Each row was made from one small tree. Brackets hold a mark, then the marks that hang from it, in the order of their numbers. Every link used is in the known rows. Write each row's tree.
Known rows:
{Z100 {Z323 {Z176 Z335 Z779}} Z911}: [ 25.7   4.7  16.7  14.1  19.8  -2.8 -10.2  18.4  10.9  -1.4 -12.7  -9.6
   2.8 -10.8   0.5  -1.6   5.2  47.3   3.1  28.5  39.4 -24.2 -20.7  30.0
  -0.4 -39.8 -24.0]
{Z176 Z323 Z779 Z911}: [-12.1 -11.2   3.5   0.4   3.1  -8.4   1.4   8.7  -0.4  -6.8  -4.5   5.2
   5.5   4.9  -2.6  11.4  -9.4  -6.2  -4.1   4.5  -5.1  -3.1   0.9  -9.0
  32.7 -13.4  12.1]
{Z212 {Z176 {Z323 Z100} Z335 Z779 Z911}}: [ -8.6   8.1 -27.6  -3.7  17.1   8.0   8.6 -30.4   0.1 -12.6  15.4  11.3
  20.9  10.2   0.6  22.9 -23.3  -9.3 -10.2  18.1  -7.1  -7.1 -12.1  -3.1
  26.4   3.9   0.3]
{Z100 {Z323 Z176}}: [ 15.1  16.1  19.0  -6.6   0.5  18.5  -2.7  15.0  20.6  -9.8 -51.8 -10.1
 -14.2 -15.8  14.7 -17.6  15.6  51.0  20.6  24.6  24.1 -31.9 -49.9  20.0
 -19.7  17.2 -40.4]
{Z779 {Z176 Z323 Z335 Z911}}: [-31.0  -9.5 -36.6  -6.0 -13.1  -8.1 -27.3 -32.8 -17.3 -15.5  32.6  -4.8
 -11.6  10.0 -14.2  -0.6  38.9  -1.2 -17.1  23.4  -7.2  41.9 -14.6   6.1
  31.5  29.8   1.3]
{Z176 Z779}: [ 20.7  -7.4   8.1   0.3  -8.3  -7.8  12.2  53.8  33.3  -6.1 -48.1 -33.0
 -11.9 -10.4  -1.7  11.9  18.3   7.5   7.2  -7.3   2.4 -25.0  -4.0 -12.2
  11.9 -33.0 -12.3]
{Z100 {Z323 {Z176 Z212 Z335 Z779}} Z911}: [ 36.9  11.4  22.9  15.1  15.6  -7.9 -16.9  12.2   2.3   0.5  -2.5  -6.2
  -1.4  -8.4  -0.5  -7.3  -7.4  42.5   2.1  21.0  31.3 -24.0   4.9  26.9
  -4.2 -39.6 -13.4]
{Z212 Z176}: [ -8.8  11.9 -13.9 -16.8  -4.7  14.6   8.3   3.8  42.1 -10.9 -38.2 -36.5
   4.5   4.9   3.8   5.3   7.9  -1.4   5.6   8.3 -11.0 -21.5 -25.2  34.0
 -17.1  11.5 -46.5]
{Z176 Z212 Z323 Z335}: [ 16.2 -27.2   4.6   7.9 -16.5   3.6  -0.9   9.3 -34.9  29.2  12.7  22.4
  10.3 -13.0 -21.5 -27.9  51.6  25.6  -4.0 -18.1   3.9  23.2  29.3 -18.3
  10.7  -4.0  22.7]
{Z911 {Z100 {Z323 Z176}}}: [ 14.5   0.2  28.0  -7.8  12.4  34.7  10.1   3.6  16.5 -13.3 -43.3 -18.4
  -3.8  -7.6  21.1 -29.7 -16.9  31.5  35.4 -10.5  19.0 -26.5 -21.3 -12.4
 -38.0  24.3 -18.6]
{Z323 {Z176 Z911}}: [-28.0  29.8   4.7   2.5   4.4 -19.5   0.0 -12.4   4.0  10.3 -23.2 -10.8
  -3.5   1.9  21.4  -0.3  15.4 -12.6  14.0  23.6  -0.6   0.2 -42.6  40.1
 -28.9  25.5 -28.7]
{Z176 Z212 Z323}: [ 19.3 -18.5  16.4  -8.7 -21.2  14.3  -8.4  26.2 -20.2  16.1 -24.6  16.9
   2.5 -21.1  -1.7 -26.6  16.5  22.8  -6.4 -16.1  -3.8   1.3  15.7  -2.1
  -1.5   5.9   3.3]
{Z323 {Z100 Z911} {Z176 Z212}}: [ 34.5  27.1   4.8   1.2   1.7  -5.9 -13.5  24.6 -17.1  25.5 -43.0  27.1
  -3.5 -35.0  52.6  -1.7 -20.8  18.4 -17.8  21.4  17.7 -11.5 -36.1  51.1
 -49.1  -7.1 -29.7]
{Z323 Z176}: [  3.3  15.7  13.5  -2.4  -6.7   2.3   0.3  25.9   4.1  18.6 -54.5 -13.9
  -7.5 -18.8  17.1 -11.1  35.8   5.4  12.7  15.6   6.7 -11.5 -46.2  28.1
 -30.2  13.9 -37.1]
{Z176 Z212 Z323 Z335 Z779 {Z911 Z100}}: [  2.3 -17.8  11.2  17.0  17.5 -12.3   5.9 -28.8 -35.4   3.2  51.7  13.9
  14.8  22.1 -18.8 -10.0 -25.0 -19.5  10.3 -33.1  -8.9  15.9  71.2 -56.6
  26.4  -6.6  62.2]
{Z176 Z212 Z323 Z335 Z779}: [ 38.1 -29.5  14.5  11.8 -10.4  -1.0   2.1  28.1 -31.2  18.0   7.7  12.8
   6.0 -11.5 -29.7 -10.3  26.7  14.5  -5.7 -19.2   1.2   1.9  49.0 -47.6
  38.7 -30.2  37.9]
{Z323 {Z176 Z212 Z335 Z779 {Z911 Z100}}}: [ -0.6  23.2  18.2  19.3  20.3 -25.5   7.3 -27.0 -19.5  12.2  18.0  -8.3
   0.2  18.3   2.6  -3.2 -13.6 -34.8  24.2  -5.7  -7.9  -2.3  28.6 -19.4
 -11.2   6.5  23.5]
{Z961 Z176}: [-18.0  16.7  15.0  13.0 -29.0  15.0  -6.9  62.9  42.7  -0.5 -31.9 -14.6
 -14.0 -38.6  18.5  -2.9  52.1  10.1   2.9 -10.6   7.0  -4.3 -23.5   9.3
 -31.9  18.5 -40.5]
{Z875 {Z176 Z335 {Z911 {Z100 Z323}}}}: [-23.4 -16.3 -10.0 -18.6   3.1   6.4  21.2 -28.3  16.5  -8.1  22.5  -4.5
  -7.1  26.9 -12.2   0.7 -27.2 -15.9  10.4 -20.1  -0.8  14.0  -2.4   2.2
 -20.8   2.5  10.3]
{Z212 {Z176 Z323 Z335}}: [ -6.7 -10.7 -16.4  -9.0  -3.1  28.5   6.4  -8.7   1.8   5.5  -5.0  -8.1
  23.3  -0.6 -16.3  -4.1  28.9  10.0  -5.9   6.0  -4.3   3.0 -13.1  10.5
   7.8  11.9 -20.6]
{Z100 {Z323 {Z176 Z212 Z779}} Z911}: [ 38.6  16.7  29.5   5.6  11.9  -4.0 -19.3  26.3  10.6  -6.7 -31.1  -7.4
  -8.3 -12.7  10.2  -5.1 -30.3  39.3   1.1  24.4  27.1 -41.6  -6.0  38.1
 -13.0 -32.7 -25.7]
{Z323 {Z176 Z779}}: [ 18.1  13.9  21.5   2.7  -2.6  -0.4   5.5  39.8   5.9  12.0 -60.7 -22.0
  -8.5 -18.3  10.1   5.9  15.7  -6.2  11.0  14.3   5.3 -27.0 -30.9   2.8
  -8.4  -8.3 -26.0]
{Z212 {Z176 {Z323 {Z100 Z911}} Z335 Z779}}: [ 23.1  -9.8 -16.2  -4.2  11.0  25.4   4.0  10.6  -1.8  -0.6  -8.6   6.4
  26.8 -10.2   0.7  19.6 -17.9  10.3 -22.5  12.9   4.9 -13.9 -10.4   3.9
  20.3 -24.3 -12.5]
{Z961 {Z176 Z212 Z323 Z335 Z779 Z911}}: [-17.5  11.2  17.2  31.4 -11.8  -7.7 -15.9  18.1  -4.4   4.5  41.2  17.9
  -0.2 -15.3  -6.9   1.3  19.9 -16.4  -7.3 -13.6  -5.1  12.8  38.5 -28.2
  13.8  10.4  17.8]

Write each row's tree:
[-22.5   5.1 -27.6  -1.6  -5.8 -23.5 -20.3 -53.5  -6.4 -22.3  45.7 -25.9
 -23.4  27.9  -8.5  -6.0   8.8 -23.2   5.5  -1.9 -18.6  31.3  29.1  -5.8
   1.4  33.3  15.2] : {Z779 {Z176 Z212 Z335 {Z911 Z100}}}
[ 11.4   6.1  10.9   9.9  14.6   2.5 -11.7   9.8   8.9   4.0  -7.1  -2.1
   3.7 -13.5   5.1 -11.5  21.3  58.1   2.1  26.8  42.4  -9.4 -32.8  49.4
 -20.0 -23.8 -32.8] : {Z100 {Z323 {Z176 Z335}} Z911}
[ 22.9 -14.4 -28.1 -12.2 -25.6  12.3 -30.8  -3.4 -32.0  -6.2   6.6  17.1
 -18.8 -20.2   2.2 -11.5  29.8  20.0 -28.0  14.3  -5.2  24.9  -5.9 -13.7
  18.3  25.8   4.8] : {Z779 {Z176 Z212 {Z323 Z100} Z335}}
[-11.7 -18.2 -14.5 -32.8 -12.8  17.7   5.3  -0.8  -6.1   5.3 -18.7  37.5
  -5.1  -6.2  15.8  10.7 -41.6 -15.7 -26.3   0.5  -8.5  12.0 -42.7  24.3
 -13.8   7.5  -4.9] : {Z875 {Z176 {Z323 Z100} Z911}}
[  3.3   0.4  12.0   2.6  -0.6 -22.1  -8.5  -0.7 -16.5  -3.5  10.7  14.4
  -0.5   7.9  -5.8   1.9 -27.6 -14.5  -2.6  -4.8 -16.3  -5.6  38.0 -14.0
  27.9  -9.0  28.7] : {Z176 Z212 Z323 Z779 Z911}
[-32.2  26.2  11.6  19.5 -10.4 -13.3  -6.9  38.7  45.3 -15.7  -3.2 -17.5
 -14.7 -13.3  15.5  19.9  15.0 -21.6   2.7  -3.8  -3.1 -11.1  -4.5  -1.5
 -10.3   4.8 -21.9] : {Z961 {Z176 Z779 Z911}}
[-12.5  20.5   4.4   5.9  12.5  -7.8   4.0 -28.1  10.3  -9.8  -1.2  -3.7
  -6.5   7.2   1.8 -11.4  28.4  40.1  24.0  29.3  23.1  -7.7 -38.2  20.0
  -8.9  18.9 -19.5] : {Z100 {Z323 {Z176 Z335 Z911}}}
[-22.2  11.6   7.2   0.7   6.4 -25.8   3.6 -31.7  11.0  -6.5  14.5 -10.7
  -4.6  26.7  13.8 -13.9 -25.5 -17.8  22.7 -28.9 -15.8   4.6  36.5   5.8
 -32.3  16.6  17.3] : {Z176 Z212 {Z911 Z100}}
[-30.4 -16.8   5.7  -7.0   9.2  13.7   6.1 -16.4  -8.6  -1.7   4.4  11.4
  16.3   9.0  10.2 -19.5 -16.1  -1.5   9.9 -17.6  -2.8  16.4  -2.1  -3.2
 -10.7  26.7  12.1] : {Z176 Z323 {Z911 Z100}}
[ 36.9  12.5  -2.4   9.0   7.4   0.9  13.8  26.2 -12.6  18.3 -40.1  14.1
  -3.9 -29.1  28.2  13.0  21.6  14.5   0.4  17.4  18.9 -13.7 -47.0 -13.6
  -5.8  -9.0  -9.3] : {Z323 Z100 {Z176 Z335 Z779}}
[  2.0 -26.9 -17.2 -17.8  -3.8   7.9  11.5   2.6 -14.8   7.1   9.9  31.3
  -0.2   0.0  -9.0  24.9 -33.4 -22.0 -25.1  -2.7  -3.3  11.5 -18.1 -13.8
  18.7 -19.9  21.6] : {Z875 {Z176 {Z323 Z100} Z335 Z779 Z911}}
[ 31.6  -1.6  31.0   2.3  15.9  23.1  11.1  -0.8   2.2 -11.2 -17.2 -15.2
  -4.0  -1.4   3.4 -26.0 -22.2  24.0  36.3 -17.0  17.3 -28.5  16.6 -38.6
 -17.8   9.1   7.4] : {Z911 {Z100 {Z323 {Z176 Z212 Z335 Z779}}}}
[-32.9  14.6  10.4  27.0 -16.6  -5.4 -16.5   5.9  -7.5  12.1  45.5  25.7
   4.5 -16.6  -0.7 -12.8  39.2  -3.3  -8.6 -11.8  -3.7  29.5  21.4  -5.5
  -9.1  31.5   7.0] : {Z961 {Z176 Z212 Z323 Z335 Z911}}
[  3.4   3.6 -14.4  -2.2   4.9   4.0  16.2   3.5  32.7  -9.2 -12.5 -39.2
  10.3  11.4 -18.2  20.6  15.1  -8.8   6.2   4.8  -9.2 -23.0   3.7  -3.6
  15.7 -17.8 -18.6] : {Z212 {Z176 Z335 Z779}}
[ 16.1  -4.4 -11.3  13.4   7.8 -22.1  -0.1 -17.9 -37.5   6.9  37.8  44.7
   6.9   0.9   0.1   8.0 -12.0   2.4 -15.3  -4.3  -0.7  12.8  28.7 -33.6
  34.6 -14.4  48.5] : {Z176 Z212 {Z323 Z100} Z335 Z779 Z911}
[ 26.7 -20.5   3.3 -12.9 -20.3  -5.2  13.9  28.7   3.7  15.5  -8.0 -11.8
 -19.0   4.4 -31.5  13.1 -10.0 -27.4  -8.9 -23.4 -10.8  -5.2  29.9 -17.2
   3.4 -40.0  15.7] : {Z875 {Z176 Z212 Z335 Z779}}
[-24.4  12.6 -35.5  -2.2 -16.0 -38.9 -27.7 -43.5  -1.7 -18.0  41.0 -23.2
 -29.5  24.2 -15.6   2.4  33.3 -13.7  -5.8  16.0 -17.7  31.7  15.3  13.5
  13.0  22.5   4.2] : {Z779 {Z176 Z212 Z335 Z911}}
[ 12.3 -22.9 -36.8 -10.4 -17.5  16.2 -29.1   8.2 -23.5  -5.4   4.7  13.2
  -7.8 -25.0   5.6   0.7  31.8  28.8 -38.5  23.0  10.5  30.8 -32.5  10.4
  18.2   5.9 -10.8] : {Z779 {Z176 {Z323 {Z100 Z911}} Z335}}
[-18.3  30.2  27.2  22.4  -4.6  -4.9  -6.2  24.9  30.4 -16.7   9.2 -10.8
 -14.2  -6.9  19.2   3.4 -28.2 -34.1  12.1 -29.7 -13.9 -14.6  40.7 -24.9
 -23.0  17.2   3.3] : {Z961 {Z176 Z212 Z779 {Z911 Z100}}}
[-24.7  19.5 -25.0   3.1  15.3 -20.4  16.1 -32.9  33.2 -17.7  19.2 -36.4
  12.3  32.8 -15.9  28.5   0.3 -27.2   8.0  12.8 -15.3 -10.1   5.8  10.6
  16.4  -8.2 -10.6] : {Z212 {Z176 Z335 Z779 Z911}}
[ 31.9 -12.6  12.3 -25.1 -24.6   1.4   5.0  43.3  16.6   4.7 -40.9 -16.7
 -25.0  -2.4 -14.9  13.8 -38.4 -32.6  -9.2 -20.0 -18.3 -24.1  17.6  -3.3
  -5.9 -33.6  -1.0] : {Z875 {Z176 Z212 Z779}}
[-29.9   5.9   2.3  -4.3  16.5  -2.3  12.9 -31.0  32.9 -26.7   4.1 -16.2
  -3.7  22.3  14.9 -11.6 -19.9  15.7  30.9 -10.6   7.6  -5.6  -8.0   6.5
 -23.5  22.5  -2.3] : {Z176 {Z911 {Z100 Z323}}}
[ 10.8  -1.7 -16.9 -21.9   0.9  37.3  -2.6  11.4   7.7  -2.7 -33.5  11.8
  22.4 -18.3  24.4   4.6 -25.2  18.0 -24.2  17.5   1.3 -15.4 -39.0  38.5
 -12.3   3.1 -40.6] : {Z212 {Z176 {Z323 {Z100 Z911}}}}
[ 23.6   2.6  32.4  -8.7   9.4  30.3   6.6  -0.9   8.8 -11.2 -33.8 -12.4
  -8.0  -7.3  20.2 -33.6 -24.1  28.1  35.0 -14.6  13.7 -28.5  -2.6 -14.3
 -37.6  27.0  -9.6] : {Z911 {Z100 {Z323 {Z176 Z212}}}}
[-14.9  21.8   1.6  18.5  15.2 -32.3   8.1 -14.2  -5.4  11.4   2.7 -11.5
  -0.2  11.5  -2.4  13.4  27.5 -21.3  13.7  19.5   1.8   0.7 -15.3   4.5
   4.8  -5.8  -2.2] : {Z323 {Z176 Z335 Z779 Z911}}
[ -0.9 -11.4   1.9  17.9   5.0 -31.0  -1.2 -19.5 -30.8   8.8  49.1  17.4
   8.3  16.1 -25.7  -0.3   6.5 -11.2  -4.4  -9.8  -6.2  16.0  52.3 -30.7
  40.9 -18.3  47.8] : {Z176 Z212 Z323 Z335 Z779 Z911}
[-31.0 -19.3 -12.0 -15.8  -1.6  -2.2  22.7 -24.1   9.8   5.5  21.2  -8.2
  -2.2  24.6 -13.4   5.3 -18.8 -36.6   5.1 -27.1 -10.8  26.7  -0.5   5.6
 -24.9  -0.5  11.2] : {Z875 {Z176 Z335 {Z911 Z100}}}
[ 48.9  18.6   4.5  17.0  11.8 -16.6  -5.5  25.3 -25.2  27.6 -16.2  23.9
   1.1 -26.7  29.2  11.5 -11.7   9.7 -16.7  17.4  19.6 -12.6  -9.2  14.8
 -15.2 -33.5  -2.4] : {Z323 {Z100 Z911} {Z176 Z212 Z335 Z779}}
[ -3.8 -28.0  11.0 -26.0   1.0  24.2  12.0  11.6  -3.2  -5.0 -11.0   5.7
  -0.8   9.3  -6.6  10.0 -71.2 -45.0  -7.0 -22.7 -17.3  -5.1   6.6 -16.4
   0.7  -8.7  17.9] : {Z875 {Z176 Z323 Z779 {Z911 Z100}}}
[-19.8  -2.7 -28.8  -4.8 -16.9 -14.4 -33.1 -41.6 -28.9 -13.4  43.3   1.7
 -15.5  15.2 -15.3  -7.7  27.8  -7.8 -18.0  16.3 -16.6  40.2  15.6   0.9
  27.9  32.0  15.1] : {Z779 {Z176 Z212 Z323 Z335 Z911}}
[  5.3  -8.9 -25.0  -9.0   6.2  29.5   1.9  -3.8  -3.0   6.9  -3.4  14.5
  30.9 -13.9   6.3   5.1   4.1  22.6 -21.8  13.9   6.1   3.7 -28.3  28.1
  -1.3  -1.7 -24.8] : {Z212 {Z176 {Z323 {Z100 Z911}} Z335}}
[-15.3 -17.2  -7.1  16.0   7.7 -17.7   6.6  -9.7 -14.6   3.0  35.9   8.9
  15.1  11.7 -23.1  10.2  24.1  -3.1  -3.9  -0.6   2.7  20.4  13.5 -25.8
  44.7 -21.5  32.5] : {Z176 Z323 Z335 Z779 Z911}
[-16.4  -6.6  15.5  -2.8   4.3   3.5  -3.2 -27.4 -23.8   2.6  20.3  18.4
  11.3  12.1  10.5 -26.5 -36.4  -9.0  10.3 -28.1 -15.0  14.8  37.0  -7.9
 -12.2  29.1  28.3] : {Z176 Z212 Z323 {Z911 Z100}}
[  0.2 -22.5  -0.8 -12.3  -8.9  -9.4   4.3  -6.7 -22.9  10.4  27.1  18.2
  -4.3  16.0 -32.0  10.7 -33.5 -40.1 -17.8 -14.4 -18.7  12.8  32.4 -14.3
  20.6 -22.6  35.4] : {Z875 {Z176 Z212 Z323 Z335 Z779 Z911}}
[ 11.3 -11.4  -7.7  -4.7   1.0  25.8   9.3   3.7   5.0  -4.5  -7.0 -16.2
  22.2   1.1 -22.6   8.8  10.3  -2.8  -6.5   6.1  -6.9 -15.4   4.3 -13.7
  28.6 -10.9  -9.0] : {Z212 {Z176 Z323 Z335 Z779}}
[ 10.9  25.3  15.0  10.6  14.6 -17.7  -3.1 -25.8   2.5 -13.8   6.9  -4.9
 -13.1  11.3  -3.6  -7.0  -2.0  24.9  22.3  23.2  16.5 -21.9  -1.2  -1.5
   5.8   3.2   0.1] : {Z100 {Z323 {Z176 Z212 Z335 Z779 Z911}}}
[ 22.4  -8.1 -17.7  -9.9   5.7  32.7  13.8   7.9   0.6  -6.1 -13.3   4.5
  20.2 -10.4   0.6  15.2  -5.0   8.2 -13.0   9.4  -0.3 -16.3 -15.9 -15.9
  24.8  -6.9  -8.5] : {Z212 {Z176 {Z323 Z100} Z335 Z779}}
[-18.8  -3.1 -16.1  -9.9   1.5   3.0   0.9  -8.1 -10.7   0.4  -7.4  42.7
   7.6 -10.1  31.3  -1.1  -3.7  21.6 -12.9  10.6   4.4  15.2 -41.3  16.8
  -2.5  17.1  -1.9] : {Z176 {Z323 Z100} Z911}
[ -9.9  15.6  13.3  24.5 -26.8  -1.4  -8.4  43.5  19.5  12.5   9.8  -1.9
  -9.7 -28.6   3.0 -10.6  63.6   4.1   1.1 -21.5   4.4  14.0  19.1  -7.4
 -24.9  13.0 -11.4] : {Z961 {Z176 Z212 Z335}}
[-24.7  11.2 -17.3   2.0  25.9  -5.3  19.9 -41.6  27.2 -20.8  22.7 -37.4
  16.3  37.4 -10.0  19.8 -23.0 -35.1  17.0  -5.6 -15.2  -9.5  19.8  -8.2
   5.6  -0.5   0.7] : {Z212 {Z176 Z335 Z779 {Z911 Z100}}}
[-24.8 -18.2  -5.3 -31.5 -14.1  12.5   2.4   3.7  -1.5   7.5 -11.2  15.9
  -3.4   5.5  -4.7   5.0 -27.3 -25.2 -17.1  -4.6 -14.2  13.0 -25.4  26.6
  -8.3   3.7  -5.2] : {Z875 {Z176 Z323 Z911}}
[-27.2   2.5  -6.3  14.3  10.7 -31.6  13.0 -50.2  -5.2   4.2  55.1  -6.6
   4.3  33.6  -5.0 -14.8   8.3 -14.6  23.5 -31.3  -9.9  29.1  52.5 -12.1
 -19.3  10.2  37.6] : {Z176 Z212 Z335 {Z911 Z100}}
[ -9.8 -28.1  -6.4 -14.9  -5.1  -0.1   9.7   2.5 -11.8   7.5  15.0  10.5
   0.9  13.6 -26.9  18.9 -17.2 -32.9 -17.1  -7.5 -11.0  15.1   1.2 -10.1
  23.6 -24.6  21.5] : {Z875 {Z176 Z323 Z335 Z779 Z911}}
